What can hang from each mark
kotet: kireti nerone pato
vidi: ketaze
pato: gozo
melo: gozo
rini: ketaze kotet
gozo: voru
letav: razipe
ketaze: rini vidi
kireti: kotet
voru: gozo
nerone: kotet
razipe: ketaze

Known rows, with every way that one mark hangs from another
rini(ketaze): [ 0.00 -1.15  0.19 -0.39 -1.36 -1.36  1.03  0.18  1.17 -0.95 -6.66  2.80
 -1.30  0.76 -0.40 -0.83 -5.66  0.69 -3.88  2.18 -3.15 -2.81 -0.60 -2.09
  1.52]
melo(gozo(voru)): [-2.01 -3.41 -0.71 -2.08 -0.32 -2.05  2.92 -3.08 -1.33 -3.12 -3.10  4.26
  3.59  0.23 -0.79 -2.33 -6.97 -0.67 -1.63  0.63 -4.63 -1.15  1.68 -3.50
  0.60]
rini(kotet): [-1.23 -0.14 -1.92 -1.78 -0.95 -3.67  1.42  1.71  0.01 -0.31 -6.07  2.19
  0.22 -0.05 -0.09  0.66 -2.66 -0.17 -3.91  0.46 -1.95  0.04  0.03 -2.69
 -0.96]
kireti(kotet(pato)): [ 3.33 -2.57 -2.86  0.13 -1.15  0.19  5.17  0.27  2.14 -3.80 -3.74  2.56
 -0.36 -0.61 -6.68 -2.43 -1.30 -1.64 -0.42  1.63 -3.11 -4.33 -2.61 -1.41
 -1.56]
vidi(ketaze(rini(kotet(kireti nerone pato(gozo))))): [ 0.94  0.43  1.91 -0.96  0.29 -0.04 -2.88  0.70  0.73  2.16  5.69 -2.52
 -2.41 -0.98  2.55  0.96  5.16  0.35  3.50  0.23  2.52  2.02  2.21  2.62
  2.19]
kireti(kotet(nerone pato(gozo(voru)))): [ 0.38  0.56 -0.23  1.77 -1.10  0.93  2.73 -2.34 -1.35 -2.82  0.03  0.65
  2.65  0.23 -1.68 -4.37 -0.69 -4.00  2.41  2.49 -3.12 -1.32  1.15 -1.34
 -2.00]
kotet(kireti nerone pato(gozo(voru))): [-2.60 -0.33  0.30  2.19  0.49  1.05  2.88 -1.82 -5.73 -3.14  1.60 -0.49
  0.60  0.13 -0.44 -3.16  0.56 -1.89  3.13  0.53  2.38 -0.55 -1.02 -1.22
 -2.24]
kotet(pato): [ 0.04 -1.15 -3.11  1.11 -2.03  0.50  4.75  0.03  0.94 -4.50 -3.46  3.78
 -1.31  0.08 -4.85 -1.25 -0.96 -0.54 -0.51 -0.34 -0.28 -3.51 -3.09 -2.35
 -0.87]
letav(razipe): [ 1.20 -0.30 -2.97  0.08 -1.83 -3.14  2.96  1.13 -0.29 -1.38 -2.94  1.67
  0.89  0.84 -1.05  1.10 -2.72 -0.05 -5.77 -3.14 -4.18 -3.74 -0.14 -2.39
 -0.22]
razipe(ketaze(rini(kotet) vidi)): [-1.78 -0.07  1.73 -2.49 -0.26  0.38 -3.03  0.53  2.79  4.14 -0.54  2.31
  3.68 -0.25  1.38  2.27 -2.30  1.02 -3.46 -2.19 -1.42  4.14  3.63 -0.63
  0.58]
ketaze(rini(kotet(nerone pato(gozo(voru)))) vidi): [-3.51  3.39  1.26  2.26  1.67  2.45 -2.57 -3.86 -1.09  2.92  4.02 -1.12
  2.58  2.20  4.67  0.37  0.42 -2.47  6.32 -0.58  1.94  4.46  3.54  1.32
 -0.49]
vidi(ketaze(rini(kotet(nerone pato)))): [ 2.21  1.43 -0.87  1.45 -0.60  1.69 -0.10  2.56  1.30  0.44  2.79 -0.63
 -1.69 -0.46  2.13 -0.29  3.13 -1.57  2.63  0.52 -0.85  2.20  0.91  4.49
  4.96]
razipe(ketaze(rini(kotet(kireti nerone pato)) vidi)): [ 1.28 -0.34  2.06  1.40  1.42  3.25 -2.73  1.35 -1.11  0.83  6.39 -2.34
  2.39 -1.17  1.05 -0.84  4.47  1.81  0.80 -1.76  1.86  3.46 -0.21  5.03
  0.56]
kotet(nerone): [ 0.52  1.08 -1.16 -0.03 -1.24  0.68  3.28  3.36 -1.91 -2.36 -2.53  1.94
  0.72 -1.76 -1.13 -2.09 -0.94 -1.13 -1.77 -0.55 -3.89 -0.18 -1.82 -1.75
 -0.08]
kireti(kotet(nerone pato)): [ 4.59 -0.85 -1.88  1.62 -1.52  2.20  4.77  2.07  0.43 -4.20 -0.60  0.23
 -0.41 -1.24 -4.72 -4.45  1.49 -1.78  1.34  2.01 -4.26 -2.76 -2.85  1.74
 -0.51]
voru(gozo): [-2.10 -2.39  1.97 -1.60 -0.50 -1.67  3.53  1.32  2.16 -2.19 -3.03  2.50
  0.87 -4.02 -4.21 -1.58 -3.01 -0.92 -2.77  0.25 -1.94 -1.76 -2.19 -3.80
  0.00]
vidi(ketaze(rini(kotet))): [-0.28 -0.50  0.62 -2.58 -0.71 -1.06 -0.39  2.04  2.28  3.57 -2.25  1.31
 -0.83 -0.02  2.25  2.92 -2.35 -1.10 -1.68 -0.34 -1.73  1.89  3.95 -0.27
  4.52]
kotet(pato(gozo(voru))): [-4.27 -0.43 -1.46  0.42 -1.98 -0.87  2.98 -3.99 -1.46 -2.87 -2.50  4.14
  1.56  1.89 -1.72 -1.06 -3.23 -2.41  0.69  0.80  1.51 -1.46  1.06 -5.30
 -2.54]
razipe(ketaze): [-0.99 -1.59 -0.69 -2.25 -3.56 -0.86  2.49  1.79  1.44 -2.13 -3.42  5.40
  3.06 -1.71 -3.10 -0.24 -2.89  1.18 -6.83 -0.81 -3.42 -0.77  0.91 -4.32
 -0.67]
ketaze(rini): [-1.96 -0.93 -1.06 -1.10 -1.21  0.78  1.29  0.25  0.36  0.27 -3.14  2.13
 -1.30 -0.10 -1.67  1.19 -2.90 -2.91 -2.13 -2.31 -2.18 -1.10 -0.01 -2.19
 -0.38]
nerone(kotet(kireti pato)): [ 1.27 -4.12 -2.47  2.45  0.05  1.94  6.00  1.58 -0.53 -2.25  0.69  0.19
 -0.31 -0.87 -5.97 -0.38  1.00  0.19 -0.42 -1.33  3.20 -2.43 -3.65 -2.47
 -1.15]
rini(ketaze(vidi) kotet(kireti nerone pato)): [ 3.02  1.09  2.41  2.51  2.82  1.99 -2.56  1.48 -1.45 -0.11  1.33 -4.02
 -1.10  1.03  1.95 -0.79  1.74  2.89  1.85  2.99  1.57  0.29 -2.67  5.23
  2.36]

Rows
[-3.73 -2.34  0.07  0.40 -0.33 -0.82  2.47 -3.67 -4.12 -2.62 -0.55  1.85
  0.75  1.08 -2.47 -0.95 -2.15 -2.03  0.50  0.17  3.34 -2.25 -0.14 -3.80
 -3.31]  kotet(kireti pato(gozo(voru)))
[ 0.21 -2.47  1.94 -2.48  0.86 -1.21 -0.89  2.49 -0.27  4.07 -0.47 -0.89
 -1.83 -0.77  2.07  2.50 -0.93 -0.10 -1.96 -1.07  0.34  0.89  2.37  1.50
  3.92]  vidi(ketaze(rini(kotet(kireti))))
[-0.38  0.81  1.23 -0.49  0.99 -0.86 -2.72  0.01  2.47  3.35 -5.71  0.94
  0.10  2.18  2.89  1.74 -4.75  2.77 -2.00  2.36 -0.49  0.73  0.94 -0.60
  2.58]  rini(ketaze(vidi) kotet)
[ 1.98 -1.25 -1.10  2.10  0.18  1.77  4.39  2.88 -3.86 -4.93  1.19 -1.45
 -1.62 -2.00 -3.50 -2.65  3.05 -0.05  0.68 -0.40  0.40 -2.21 -4.81  1.75
 -0.74]  kotet(kireti nerone pato)
[-0.66  2.09  0.70 -0.46  0.03 -1.38 -4.21 -3.23  4.33  2.05 -1.94  0.90
 -0.68  2.47  1.71  2.05 -1.82  2.92  1.33  4.29  2.69 -0.14  0.92 -2.50
  0.47]  rini(ketaze(vidi) kotet(pato(gozo)))
[-0.45  0.50 -0.59  1.08  1.69  2.09 -0.89 -1.61  2.12  1.50  0.19  0.03
 -0.65  1.69  0.24  2.37 -0.23 -0.35  2.82 -1.22  1.63  1.34 -0.41  1.10
  0.83]  ketaze(rini(kotet(pato)) vidi)
[ 1.05  0.82  1.23  2.02  2.84  3.52 -1.31  1.19 -1.85  1.11  4.70 -3.98
 -1.22  0.26  1.21  0.46  3.72 -0.32  4.27 -1.68  2.66  2.38 -2.46  5.62
  0.81]  ketaze(rini(kotet(kireti nerone pato)) vidi)
[ 1.56  3.33  1.94  0.72  1.43  0.23 -3.18  1.70  0.72  2.68 -2.43 -1.34
  0.84  1.30  4.45 -0.02 -1.98  2.70 -0.62  2.83 -2.22  2.25  0.83  1.99
  3.40]  rini(ketaze(vidi) kotet(nerone))
[ 0.11  1.46  2.87  0.00  3.36  2.11 -2.44  2.51 -3.30  3.81  2.51 -4.14
  0.13 -0.54  3.49  1.34  1.83 -0.18  1.55 -2.62  0.51  3.81  0.35  3.63
  0.96]  ketaze(rini(kotet(kireti nerone)) vidi)
[ 3.29  0.75 -1.33 -0.63 -2.13  0.13  2.02 -0.22  1.32 -2.48  0.80  0.91
  0.03 -1.64 -3.26 -3.27  2.11 -1.55  2.21  2.58 -3.32 -2.36 -1.14 -1.88
 -2.84]  kireti(kotet(nerone pato(gozo)))
[-2.94  0.79 -1.96 -1.68 -1.81 -3.08 -2.18 -3.41  2.24  0.53 -0.71  0.55
 -1.73  0.71  0.33  1.55  1.35 -1.73  1.45 -0.33  1.60 -0.01  1.35 -2.10
 -2.69]  ketaze(rini(kotet(pato(gozo))))
[ 1.39  2.86  1.32  0.31  0.04 -0.17 -4.06  1.59  1.01  4.23  4.15 -1.75
  4.79  0.03  5.69  2.04  1.24  1.56 -3.51 -4.26 -4.92  3.93  4.03  3.34
  2.05]  letav(razipe(ketaze(rini(kotet(nerone)) vidi)))
[ 0.01  2.20 -1.90 -0.55 -2.76  0.18  1.84 -0.61 -0.14 -3.00  0.45  2.14
 -0.98 -1.40 -1.95 -1.61  2.53 -0.40  2.27  1.06  0.11 -1.08 -1.36 -2.87
 -1.99]  kotet(nerone pato(gozo))
[ 1.51 -2.41  0.35  0.06  1.19  0.02  0.27  1.12  0.36  1.04  1.86 -1.06
 -3.10 -0.02 -0.54  2.10  1.31  0.32  0.74 -0.80  2.65 -0.30  0.58  3.60
  3.59]  vidi(ketaze(rini(kotet(kireti pato))))
[-0.63 -1.01  0.68 -0.27 -0.86  2.27 -1.93 -0.80  3.26  1.03  1.74  1.96
  2.86  0.81 -0.39  1.67 -0.08  1.36 -0.54 -1.35  1.08  2.54  1.90  1.31
  0.74]  razipe(ketaze(rini(kotet(pato)) vidi))
[-1.92 -0.75  2.80 -2.62  0.14  0.42 -4.66 -2.49  2.12  2.96  4.60 -0.23
  1.17 -0.06  0.69  2.97  2.41  2.66  0.08 -1.31  4.71  2.12  2.37 -1.08
 -2.45]  razipe(ketaze(rini(kotet(kireti pato(gozo))) vidi))
[-0.46  0.86 -0.10 -0.76  0.18 -1.70 -2.39 -0.56 -2.15  0.16  3.48 -3.44
 -1.90 -0.74  1.79 -0.54  5.02 -1.02  2.77 -0.59  2.32  1.27 -0.79  1.70
 -2.46]  ketaze(rini(kotet(kireti nerone pato(gozo))))
[ 1.31  2.85  2.83  0.38  2.02 -0.13 -4.96 -1.09  0.10  1.77  2.45 -3.37
 -1.08  1.04  3.23  0.49  2.43  3.64  3.05  4.06  3.52  0.76 -0.25  1.49
  0.25]  rini(ketaze(vidi) kotet(kireti nerone pato(gozo)))
[ 0.74 -0.64  3.15 -0.77  3.49 -1.20 -2.76  0.69 -0.59  3.25 -3.61 -1.85
 -0.78  1.43  1.97  2.22 -3.72  3.36 -2.38  1.91  0.80 -0.33  0.37  0.72
  1.74]  rini(ketaze(vidi) kotet(kireti))
[-0.64  0.22 -1.76 -1.32 -3.75 -5.22 -3.54 -3.33  4.03  0.44  2.14  0.20
  2.11  0.77  2.65  1.40  1.76  0.85 -4.12 -2.33 -0.75 -0.20  4.39 -1.15
 -1.32]  letav(razipe(ketaze(rini(kotet(pato(gozo))))))
[ 0.27 -1.54  0.24  0.53  3.10  2.07 -0.99 -1.24 -0.71  1.68  2.00 -3.01
 -1.89  1.29 -0.47  2.53  1.44  0.75  2.77 -2.08  3.94  0.44 -1.85  2.97
 -0.24]  ketaze(rini(kotet(kireti pato)) vidi)
[ 0.25  0.28 -0.81 -0.05 -0.51  0.18  1.81  0.20 -2.54 -3.66  2.59 -0.33
 -1.99 -2.15 -2.70 -1.79  3.94  0.56  1.36  0.59  2.28 -1.93 -3.00 -1.78
 -2.62]  kotet(kireti nerone pato(gozo))
[-1.74 -0.24  1.65 -1.35  1.92  0.47 -3.80 -3.51  0.78  3.34  3.24 -1.75
 -2.18  0.95  0.69  3.56  1.90  0.45  3.74 -1.53  5.58  1.03  0.61 -0.93
 -2.61]  ketaze(rini(kotet(kireti pato(gozo))) vidi)
[ 3.03  0.21  0.38  2.66  0.25 -1.43 -0.68  2.19 -2.79 -2.57 -0.93 -3.61
 -2.39  0.33  1.82 -2.97  1.75  1.62 -0.03  3.21 -0.21 -1.25 -3.36  4.34
  1.69]  rini(ketaze kotet(kireti nerone pato))
[-0.52  1.84 -0.76 -0.47 -0.62 -1.44 -1.04  2.19 -1.22  1.41 -0.82 -1.79
 -0.23 -0.74  3.16 -0.74  1.10 -2.22 -0.73 -1.58 -3.30  2.89  0.69  2.10
  0.26]  ketaze(rini(kotet(nerone)))
